Each row was made from one walk, in order. Every step used is in the known rows, and no mark comes twice. Write each row's walk.
Known rows
C > A > V: [ -5  -9   1   3 -10  -5   6  18  -5   8  -6   6  -2   3  -2  -4  -8   8
  -2   5   1   4  -3   2  15   8 -11  -1  12]
H > S > Y: [  8  -5  -2   5  11   7 -16   0  -4 -15  -8  -9  -5  -1  -6  15   7   2
   4   7   4   5   6 -12 -16  -2   2  14   7]
V > Y: [ -4   7  -9   6   5  -2  -6   0   9 -11   7  -9   0   7   1   9   7  -3
   4   0   8  -5  -2  -4  -4   9   1   2  -6]
C > A > S: [ -7 -16  -3   8  -5  -6   6  18  -5   2   8  -2  -3   6  -3  -2  -9   8
  -4  -1  -9   2   3  -7  14   3  -7  -6  27]
C > A: [  0  -2   2   3  -2  -3   6  15  -7   7   6  -2  -1  -6  -1  -4  -5   3
  -5  -4   1   3   1   0   3  -3 -10   4  13]
N > A > Z: [ -3  -9  -7   6 -18 -11  11   8  -7  10  18  -7   4   9   4   6 -12  13
   5   0  -8  -3 -13   2  -4   3  -4  -8  -4]
H > V > Y > S > A: [  4  14  -3  -4 -17   9 -12  -4  -3 -17  12  -8   6   6   7  16   8   7
  -3   3   7   2  11 -11 -10  16 -12  11   5]
Y > S > H: [  2 -10  -7 -12  -9  16  -4  -5 -13  -8   8 -17   8  -8   6  -5   3   5
  -5   9  -2   2  13  -3  -4  -3  -6   7   6]
Z > A > T: [ 17  -3  -2   8 -17   2  -1   7   8   4   4 -20  -7  10  -4  10 -10  10
   1   0  -6   3 -23  -5  18  20   1  -6  12]
N > A > C: [  1   6  -5  13  -5 -15  12  10  -1   1   9 -18   6  13   2   0  -7  13
   4   2  -6  -7  -1  -7   0  24  -2  -7  10]
D > T > H > V: [  3  15   6   0  -5  -2   3 -12 -16  -9 -17  -2 -21 -17   1   0 -11   6
  -1 -14  19   9  -5  -7  -7  13  -2   0 -10]
D > T > A > V > Y > S: [-21 -12  -8  -1 -12   3 -15   6  -2 -20   0 -36   1  -1   1  11  -2   8
  -6  10  16  -5 -18   4  11  30  -6 -10  14]
D > T > H > V > A > Z: [  2  18  -3  13 -17 -14  -1 -12 -11 -12   0   2 -18   4   4  12 -20  13
   1 -13  21   7 -19  -3   2   3  -9  -6 -11]
N > A > T: [  1 -10  -8  15  -7 -10  13  10  -4   5  13  -8  -2  12  -3   3  -6  12
   4   0  -4  -3 -13  -8  -4  16  -1 -10  15]
Y > S > H > V > A > C: [ 11  21 -10   6 -14  -2  -6  -6  -7 -17  10  -5  11  12   9  11  -1  13
  -4  10   5   0  11 -16   2  15 -15   8   0]
S > A > T: [14 -4 -7 11 -3 -2  0  1  1 -5 -2 -4 -2 13 -6  2 -5 13 -1 -3 -7  5 -6 -9
  4 12 -4 -6 28]
T > A > Z: [  3  -7  -9  -2 -10 -13  -4   6  -7   5   2   0  11  -3   5  11 -14  12
  -5   1   0   4 -24   1  14  -7  -3 -13 -10]
V > H: [ -2   1  -7   4   8   1 -10   3   0 -10  18   6  -3  11  -5   5   4  -2
   2  -3  11  -5   0  -5   6  -6  -1  -2 -10]
Y > S > H > V > A: [  8  11  -7   1 -17   6  -7  -9 -16 -16  16   4  11   3  11  13   2   5
  -6   5  11   6  12  -9  -7  -4 -17  15   0]
H > V > A > S > Y: [  3   2  -9  19  -3  -6 -11  -7  -1 -21   9  16   3  18   2  26   2   8
   4   0   7  10  11 -18   5   6  -7   2  24]
S > Y: [  3  -6  -6   1  10   9 -11  -4  -1 -10  -5  -7   3  -5  -2   6   7   4
   2   1   3   8  13  -4  -4  -4   1   1  11]
N > A > S > H > V: [ 10 -10 -10  11 -21 -10  15   1 -22  -5  12   9   5  12   8  10  -8  15
   3   0  -6  10  10 -20  -6  10  -8   3  14]
D > T > H > V > Y > S: [ -9  13   0  -5 -10   8 -10 -10  -9 -23  -4 -28 -17 -15   4   7  -1   4
  -1  -4  27  -1  -3  -8 -10  23  -4   2 -13]
Y > S > A > V: [ -2 -11   1  -8 -23   9  -5   3  -7  -6  -1  -7   7   9   2  -1  -1  13
  -4  15  -7   1   7   3  14  12 -13  -1  18]
A > V > H > S: [ -2  -7  -4   8  -1  -4 -14  11  -2 -16  -1  12 -12  24  -9  15   2   0
   8  14  12 -10 -10 -11   7   6  -1   6 -19]
Z > A: [ 14   7   4   0 -18   2  -2   6   3   5   8 -18  -1   2   1   9  -7   3
   0  -1  -3   4 -11   0  15   9  -2   1   5]
D > T: [ -6  -1   3   6   3   2   1  -3   1  -8  -4 -21 -12  -3  -5  -5  -8   1
  -2  -7   4   0  -5   6  -6  19   1  -4  17]
A > T > H > S > Y: [ 15 -10 -11   5  10   3 -14  -3 -12 -20 -21  -5 -19  -7 -10  14   3  12
   6   4  11   6 -10 -24  -9  -1   4   4  -4]
Y > S > A > T > D: [ 11  -7  -1  -4 -11  -1 -10  -8  -4  -2   0 -30   2   6  -3  -5   4  14
 -15   6  -4   4  -9 -11  15  -5 -11  -9  32]

Write each row's walk
[ 15   8   3   4   0  -2  -2  -7 -20 -22 -13 -19 -25  -6  -8   2  -9   8
  -2  -9  11   6  -8  -7 -12  11  -7   9  16] => D > T > H > S > A
[  7   5  -8  20  -1 -20  -7  -9   4  -3   9 -14  -1  20  -3   4   5   5
  -8  -1  10   1 -22 -12  16 -16  -8 -10  21] => V > A > T > D
[ -2   9  -3  19 -13 -14   2 -12 -13 -21   1   3 -20   8   0  12 -14   8
   1 -13  18   5  -7 -11   7  12  -9  -7  13] => D > T > H > V > A > S
[ 20  -2  -4   7  -2 -15  -5  -9  -2  -2  -6 -19  -2  12  -5  -4   2  13
 -11  -4  -1   8 -16 -14  16 -11  -9  -9  30] => S > A > T > D
[ -4  -1  -1   2   0  -6  -2   1  -7  -8  -1 -22  -2 -13  -2   3 -11   4
 -11  -8   8   5 -15   4   3  11  -3 -10  18] => D > T > A
[ 22   1  -8  13   4 -15 -19   0  -6 -17   6 -16 -13  26 -15  12   4   8
  -6   1   9  -1 -20 -25   8 -13  -8   2  14] => V > H > S > A > T > D
[ -5  -9 -11   2  -4  -9 -13  12  -9  -8   8  16   6  10  -3  13   0   6
  -4   6  16  -1 -17  -4  29  -1  -5 -11 -11] => T > A > V > H
[ -8 -14 -17   1 -21   6   0   6 -14 -15  20 -23  13  14   9   7   9  14
   4  16   6  -4   8  -6  -3  22 -12   3   8] => N > A > V > Y > S > H
[ 16   8  -5  -2  -7   3   1  -8 -16  -5  -6  14   3  -4   7   6  -1   6
  -1  -2   5  14  10 -12  -8  -3  -5  13  -9] => S > H > V
[ -4 -16  -8   2  -6 -14  -1   5  -6  -5   4   2   8   2   1  11  -6   7
  -7   2  -4   4 -12  -7  21   1  -2 -14  14] => T > A > S
[ -4  -8  -5  -3 -13   9 -15   6  -7 -17  16  -1   3  19  -4   4   4  11
  -2  12   5  -5   8  -3  19   9 -13  -3   8] => Y > S > A > V > H
[ 14  12  -6  -4 -28   7 -12   0  -1 -11   0 -27 -12  -1   5  21  -4  14
   2   3  15   2 -22 -21  13  26  -4   1 -18] => Z > A > T > H > V > Y > S
[ -3 -20  -8   7   5   4  -9  -2   1 -14  -2  -5  -1   7  -3   9   4   7
   4   4  -5   6  10 -11   6   7   4  -7  27] => A > S > Y
[  7  -3  -1   5  14   7 -13  -8 -16 -28 -21 -24 -25 -18 -10   7  -1   5
   3  -4  18   8  -2 -10 -17   6   0   6   8] => D > T > H > S > Y
[ 18  17   0  10   2 -11  -3  -4 -11 -24 -21 -31 -22   4 -10   1 -13  16
   1  -5   6   0  -9 -14  -4  31  -5   2  13] => D > T > H > S > A > C
[  4  23   2  12  -8  -9   1 -14 -15 -17  -1   2 -17  -3   3   9  -9   4
  -2 -16  28   7  -6  -6  -4   8 -11   1   0] => D > T > H > V > A
[ -1   2   1   1   1   0   2  -8 -13 -10 -12 -17 -20 -15  -4  -8  -7   4
  -3 -11  14   3  -8   2  -2   8   1  -6   1] => D > T > H
[  3   8  -8  -4 -25   2 -14  -3   0 -12   9  -9   6  13   9  19  -4  14
   2   5   2   1  -1  -7  -4  16 -12   3  -7] => H > V > Y > S > A > Z
[ -7 -16  -5  13 -14 -12  14  10  -7  -2  21  -5   1  17   2   5  -6   8
   4   2 -11  -4   0  -5   3  12  -2 -10  22] => N > A > S
[ 10  -2   3   4  -8  -4  -3  -3 -19 -24 -24 -11 -26   4  -9   2 -11  14
   2   0  12   7 -10  -4   1  20  -8   4  14] => D > T > H > S > A > V
[ -3  15  -3 -11 -12   5 -11  -8 -11 -16   0  -7  -5 -11   9  12   7   2
   1   3  22  -2   2 -13  -4   5  -5   7 -30] => T > H > V > Y > S
[ 12  14 -14   4  -3   2  -6  -7  -6 -17   1   6   3   5   8  16   6   4
   4  -4  14   9   9 -17 -13   6  -4  15 -15] => S > H > V > Y
[  6  -5  -9   8  19   8 -25   2  -3 -26   9  -3  -9   9 -12  20  11  -2
   6   5  15  -1   6 -17 -12  -6   1  11  -6] => V > H > S > Y
[ -9  -3 -10   6  -6  -3  -8   4  10 -11  -4  -1  -2  19   0  10   6   4
   8   8  10  -3  -5  -4  11  17   1  -1  -7] => A > V > Y
[ 10  -6  -8   4 -11  -1   2  -5 -13 -11  -5  17   1   8   5  10  -6  10
   1   0  -4  11   9 -20   2   5  -3   5   5] => A > S > H > V
[  5   8  -7   3   3 -18  -3   7   0  -1  -8 -10  11  -2   1   6  -7  12
  -6   2   0  -1 -14  -9  19  15  -2 -10   0] => T > A > C
[ -7  -8  -8   6  -2  -1 -10   7   1  -9   6  15  -4  20  -6   6   2   4
   6   7  11  -6  -5  -3  19   9  -1  -6 -10] => A > V > H
[  7 -19 -11   7  -6  -1   8  13 -15  -4   8  -3   2   4   0  -4  -8  12
  -6  -1  -7  10  10 -10  10  -3 -10   0  29] => C > A > S > H
[ -2  -1  -3  -2 -30  11 -14  11  11  -9   7 -32   3  15   4  17   1   8
   4  17   5  -6 -11   1  23  29  -6   0  -1] => Z > A > V > Y > S
[ 23   2   1   5 -15  -8  -7  -1   5   9  -4 -39  -6   9  -4   5  -5  10
  -8  -2  -2   7 -31 -12  27  -1  -2 -10  12] => Z > A > T > D
[ -1 -12  -9   8  12   7 -26   9  -4 -26  -2   8 -10  17 -12  21   9   5
   9  13  16  -1   1 -16   2   4  -1   7  -7] => A > V > H > S > Y
[  0  18  -5   5  -5  -3  -7  -2   4 -10   1   7  -2   7   5  17   5  -1
   5  -3  14   0   1 -13  -9  12  -1  10 -14] => H > V > Y
[  4  20  -8  20   0 -15  -2   1  11 -10   7  -7   5  22  -1   7  -3   8
   2   2   4  -8  -5  -7  12  16  -6  -5   8] => V > A > C
[ 11 -13  -4   9 -11   9 -12   5   4 -10   5 -23  -1   9  -2  19  -3  11
   2   3  -9   9   2  -9  21  17   2  -6  32] => Z > A > S > Y
[ 12  15  -3  15  -8 -22  -7 -12   1  -3   0   3  -2  18   2  13  -1   6
  -7  -4  15   6 -22 -20  12 -10 -11  -2   6] => H > V > A > T > D
[  7  21  -7  -1  -5  -7  -6  -9  -8 -12  -7   9  -8  -6   7  14   5   2
   6  -8  24   4  -4 -16  -3   1  -2   6 -32] => T > H > V > Y
[  2   1  -3   7   8  -1 -14   7  -5 -16  12   2 -11  14  -9  16   4  -5
   4   5  12  -8  -4 -10  -7  -5  -1  10 -16] => V > H > S
[ 12  34  -5  12  -8 -21  -1  -8  -6 -11  -5  10  -4   7   6  13  -6  12
   3  -5  18   3  -5 -17  13  10 -10   0 -18] => T > H > V > A > C
